Known rows, with every step that occurs
megun-dabu-dato-vureb-temiz: [ 22.9  -5.5   2.0   9.8 -17.8  20.7  12.7  -6.8  10.2 -11.4  28.3  12.1
  26.7  -5.8   3.2 -13.7   5.2  16.4   7.0]
kegif-dato: [  0.0  -8.7 -32.5  31.6 -11.0 -20.2   9.4   9.8 -16.2  14.4 -10.5   9.0
 -15.3  -8.6 -12.9   9.0 -10.3  -4.3 -22.4]
megun-dabu-dato: [ 18.7   3.9 -23.0  17.0  -8.9   9.8   7.5  15.9  -8.9 -10.6  24.4   8.6
  13.0 -17.0  -9.4  13.4   0.4  -2.6  15.0]
vureb-temiz-lavo-dato-dabu-megun: [  1.4 -25.1  -0.8 -34.5  -5.4  12.8 -30.3  -7.3   2.5 -15.5 -26.3  -7.5
  28.9  16.1   0.7 -24.0  17.9  21.3  16.7]
kegif-temiz: [ -1.8 -17.6  -8.8   2.0 -20.9   1.2  21.9  19.0 -39.0  13.9   8.9   1.7
 -32.1  -4.3   0.2   3.2   7.1  -1.3  -4.8]
kegif-temiz-lavo-dato: [ -9.5 -21.9 -25.7 -19.4 -11.4   5.4   7.3  14.4 -29.3 -13.0 -13.4   0.2
 -19.0  -3.9 -10.3  -2.5  14.9   4.0   2.5]
megun-dabu-dato-vureb-temiz-lavo: [ 13.7  -8.1   3.1  -4.7  -4.6  24.8   9.0  -6.0  -0.7 -25.2  18.9   9.3
  35.8   5.0   5.8  -9.1  14.0  19.2   4.3]
tuse-kegif-temiz-lavo: [ -0.1   3.9  -9.7   4.7 -12.0  17.4   9.4  16.7 -48.1  -3.8   3.2  -7.6
 -24.5   5.3   3.2   9.6  14.7   2.1 -14.8]
dabu-dato-vureb-tuse-kegif: [  4.3  16.5 -10.2  45.3 -34.3   0.7 -15.5  -0.4  14.5   8.1  15.4  -3.6
   9.5 -34.7  -5.6   0.2   2.6   8.7  -9.0]
tuse-kegif-temiz-lavo-dato-dabu: [ -7.5   6.4 -21.9  -5.3   5.0  16.8  -8.2  25.9 -28.2 -17.8 -23.2  -1.3
 -17.6  15.4  -9.0 -10.8  10.6  22.1  14.9]
vureb-tuse-kegif-dato: [  9.4  20.6 -12.9  60.7 -14.8 -32.1  -5.0 -12.2  -9.5  18.1  -3.9  12.0
  -3.7 -13.0 -14.7  18.4 -13.6   7.3 -31.4]
lavo-dato: [  9.1 -19.5 -38.0  10.5 -17.1  -0.4  -2.0  10.5   6.1   8.7 -10.6   6.2
  -4.3 -31.4 -17.2   6.0  -3.9   6.3   0.7]
dabu-dato-vureb: [ -6.2 -14.4 -28.5  15.7 -30.0  12.1  -2.8  23.6   7.7   4.8  10.8  -6.3
  -0.5 -30.0  -3.7  -8.5   4.8  -3.0  -1.9]
kegif-temiz-lavo-dato-dabu-megun: [-25.6 -30.0  -9.6 -38.5  -5.5  15.3 -18.1  26.6 -31.7 -15.2 -25.0 -10.8
 -11.0  20.4  -7.2 -28.3  23.4   3.5  22.3]
dabu-dato-lavo: [  9.5 -12.1 -29.5  -1.4 -30.9  -4.6   0.4  42.5  12.5 -15.6  -6.1  -8.9
  -3.7 -20.4  -6.2  -8.9   6.2  -0.3   4.2]
temiz-lavo: [ -1.1 -17.7 -19.4   2.1   0.1   3.5   7.4  12.8 -25.8   7.4  -5.9   2.1
   0.9  -8.6  -2.5  18.2   6.2   9.5  -6.2]
kegif-temiz-lavo-dato-vureb: [-21.1 -32.7 -20.4 -15.5 -12.1  17.1   9.7  21.0 -20.0  -3.8 -13.2   1.7
 -22.2  -4.4  -9.8 -18.3  16.0  12.9  -3.2]
tuse-kegif-dato-vureb: [ -0.8   5.1 -30.9  53.6 -15.3   3.1   5.4  11.2  -5.2  20.3  -8.6   2.0
 -19.4 -11.6 -11.6  -2.0  -8.3   5.5 -39.3]
lavo-dato-vureb-tuse-kegif-temiz: [ -4.1  -1.7  -2.3  27.9 -29.4   1.5  -0.4  -1.5  -3.3  12.3   3.3   7.3
 -20.0 -18.1 -13.2 -10.6   4.3  21.0 -12.4]
vureb-temiz-kegif: [ 25.4  -5.9   2.9   7.8 -24.7  14.0  -6.8 -40.9  -5.1   3.7  24.7 -12.0
  12.4 -12.3  12.1   9.3   1.5   8.6  14.2]
megun-dabu: [ 18.8 -10.0 -11.5  22.6   7.8   6.4  22.5  13.9 -24.5  15.1  16.1  19.8
   3.8  -7.9  -8.9  18.3  -6.1  14.2   4.5]
temiz-lavo-dato-vureb-tuse: [-16.3 -26.5  -9.3  11.5  -4.7  -8.8  -7.1  -4.4   7.5   9.6 -12.6  14.5
  12.1 -23.0 -15.6  -0.6   3.7  32.0  -4.4]
megun-dabu-dato-vureb-tuse-kegif: [ 15.6  23.2   1.4  51.7 -11.6   8.8  -2.6  -0.1   4.2   2.0  30.8  13.4
  20.5 -21.0  -9.6   5.5  -1.0  17.1   1.9]

Rows
[-16.4 -14.7  -5.6  46.2 -10.2 -32.2   8.8  -4.9  -2.0  29.3  -7.2  20.0
  -5.1 -11.8 -14.7  -3.6 -11.6  17.8 -26.9] -> kegif-dato-vureb-tuse
[  3.1  -3.3   6.6   4.8 -16.5   3.3 -30.7 -30.9  -7.0  -5.6  -1.7 -19.6
  15.3  25.2   7.5 -22.5   2.1   1.5  16.5] -> vureb-temiz-kegif-dato-dabu-megun
[ 20.8  -4.6 -19.9   3.5  -9.2   0.5  13.6  44.2   3.6 -21.8   7.3   7.5
   8.3  -9.4 -10.4  -3.1   1.8   9.9  18.0] -> megun-dabu-dato-lavo
[-10.3 -16.2 -30.9 -10.0  16.4   1.1 -11.9  21.9  -5.0  -5.6 -30.9   7.3
   7.5  -0.2 -13.4  -2.0   2.5  31.0  22.3] -> temiz-lavo-dato-dabu
[-11.0 -11.7 -23.2   3.0 -16.1  29.4   1.9  18.2 -18.0  -7.5 -10.0  -5.9
 -24.5  -6.4  -8.9 -12.3  16.0  10.9 -15.4] -> tuse-kegif-temiz-lavo-dato-vureb
[ 22.1  -5.2  -6.0   9.3 -21.7 -12.1   0.1 -19.3   6.5 -13.5  -6.7 -11.6
  -0.5   8.8   1.5 -12.3  -5.1  14.6  -5.3] -> vureb-temiz-kegif-dato-lavo
[ 15.8 -18.3 -11.0   8.0 -28.7  23.9 -14.4 -40.3  24.9  -0.4  12.2  -7.4
  12.9 -21.7   0.2 -14.1   1.4  20.3  12.6] -> lavo-dato-vureb-temiz-kegif
[ -5.9   0.6  14.3  34.4 -24.2   1.8  12.0   2.7 -24.4  25.6  16.6   4.9
 -23.5  -8.4  -1.1  -4.4   3.7  20.1 -18.8] -> dato-vureb-tuse-kegif-temiz
[-19.8 -18.0 -18.8 -25.0   8.9   3.8   0.7  28.0 -29.1 -15.2 -26.5   5.7
 -15.3  16.3 -10.0 -14.5  12.5  23.5  26.8] -> kegif-temiz-lavo-dato-dabu
[ 13.3  -0.6  -5.8   8.8 -40.2  26.7 -18.0 -32.8  17.7 -14.4  31.7 -20.6
  20.0 -21.6  12.3 -14.1   8.4   0.8  17.8] -> dabu-dato-vureb-temiz-kegif
[  7.9 -15.8 -12.0 -22.3   8.6   2.1 -10.7  -6.8   3.8 -17.9 -25.7   8.4
  23.8  11.7  -2.4 -10.0   6.6  38.4  18.9] -> vureb-temiz-lavo-dato-dabu
[ -4.5  -3.9 -12.6  29.7 -10.0   4.2 -16.4  -8.7   9.0   7.7 -12.4   8.3
  11.5 -24.0 -14.9   4.2   4.1  30.8 -17.1] -> temiz-lavo-dato-vureb-tuse-kegif
[ 14.7 -30.2 -13.7   2.7 -24.9  11.6   0.9 -13.1  25.1   6.9  -5.5   8.9
   8.9 -21.3  -4.8 -17.0   1.0  25.6  -8.3] -> lavo-dato-vureb-temiz
[  0.8 -13.5  -8.6  -9.5 -24.9  17.5  -4.6  -7.8   6.5 -20.0   6.3  -7.2
  23.4  -7.0   9.5 -14.6  16.0  10.9  -5.5] -> dabu-dato-vureb-temiz-lavo
[  5.0  -0.5 -12.2  43.5 -21.4  -0.3 -12.3  -7.7  21.3  19.3  -3.4  10.3
   3.3 -35.6 -17.1   0.8  -4.5  27.1 -14.0] -> lavo-dato-vureb-tuse-kegif
[-16.0  -0.9  15.5  20.3 -10.2   5.6   7.9  -0.1 -37.0  13.0   5.7   3.9
 -16.4   1.2   1.5  -1.9  13.0  23.0 -19.8] -> dato-vureb-tuse-kegif-temiz-lavo
[-15.9  12.8   4.6  17.4 -26.4   8.1  -6.1   6.0 -20.7 -14.8  13.4  -7.5
  -3.8  -6.7   0.9  -7.4  20.9   3.1 -10.4] -> dabu-dato-vureb-tuse-kegif-temiz-lavo
[-14.3  -1.2  -2.6  51.1 -15.2 -19.6  -8.9 -31.1  -3.6  21.2   8.4   2.9
  -1.2 -12.9  -9.1  -0.2 -12.1  12.4  -4.8] -> temiz-kegif-dato-vureb-tuse
[ 17.2 -20.7 -15.5 -15.4 -11.7   3.9  -5.4 -20.3   4.8 -14.8 -13.2   4.0
  20.6  -8.8  -3.3   3.3   8.7  19.3  -5.7] -> vureb-temiz-lavo-dato
[  4.1  -6.5 -24.4  22.7 -15.3 -13.5  -2.5   8.4  -3.8  -4.2 -12.7 -10.2
 -15.7  -1.9  -9.4  -4.9  -9.4   3.1  -1.6] -> temiz-kegif-dato-lavo
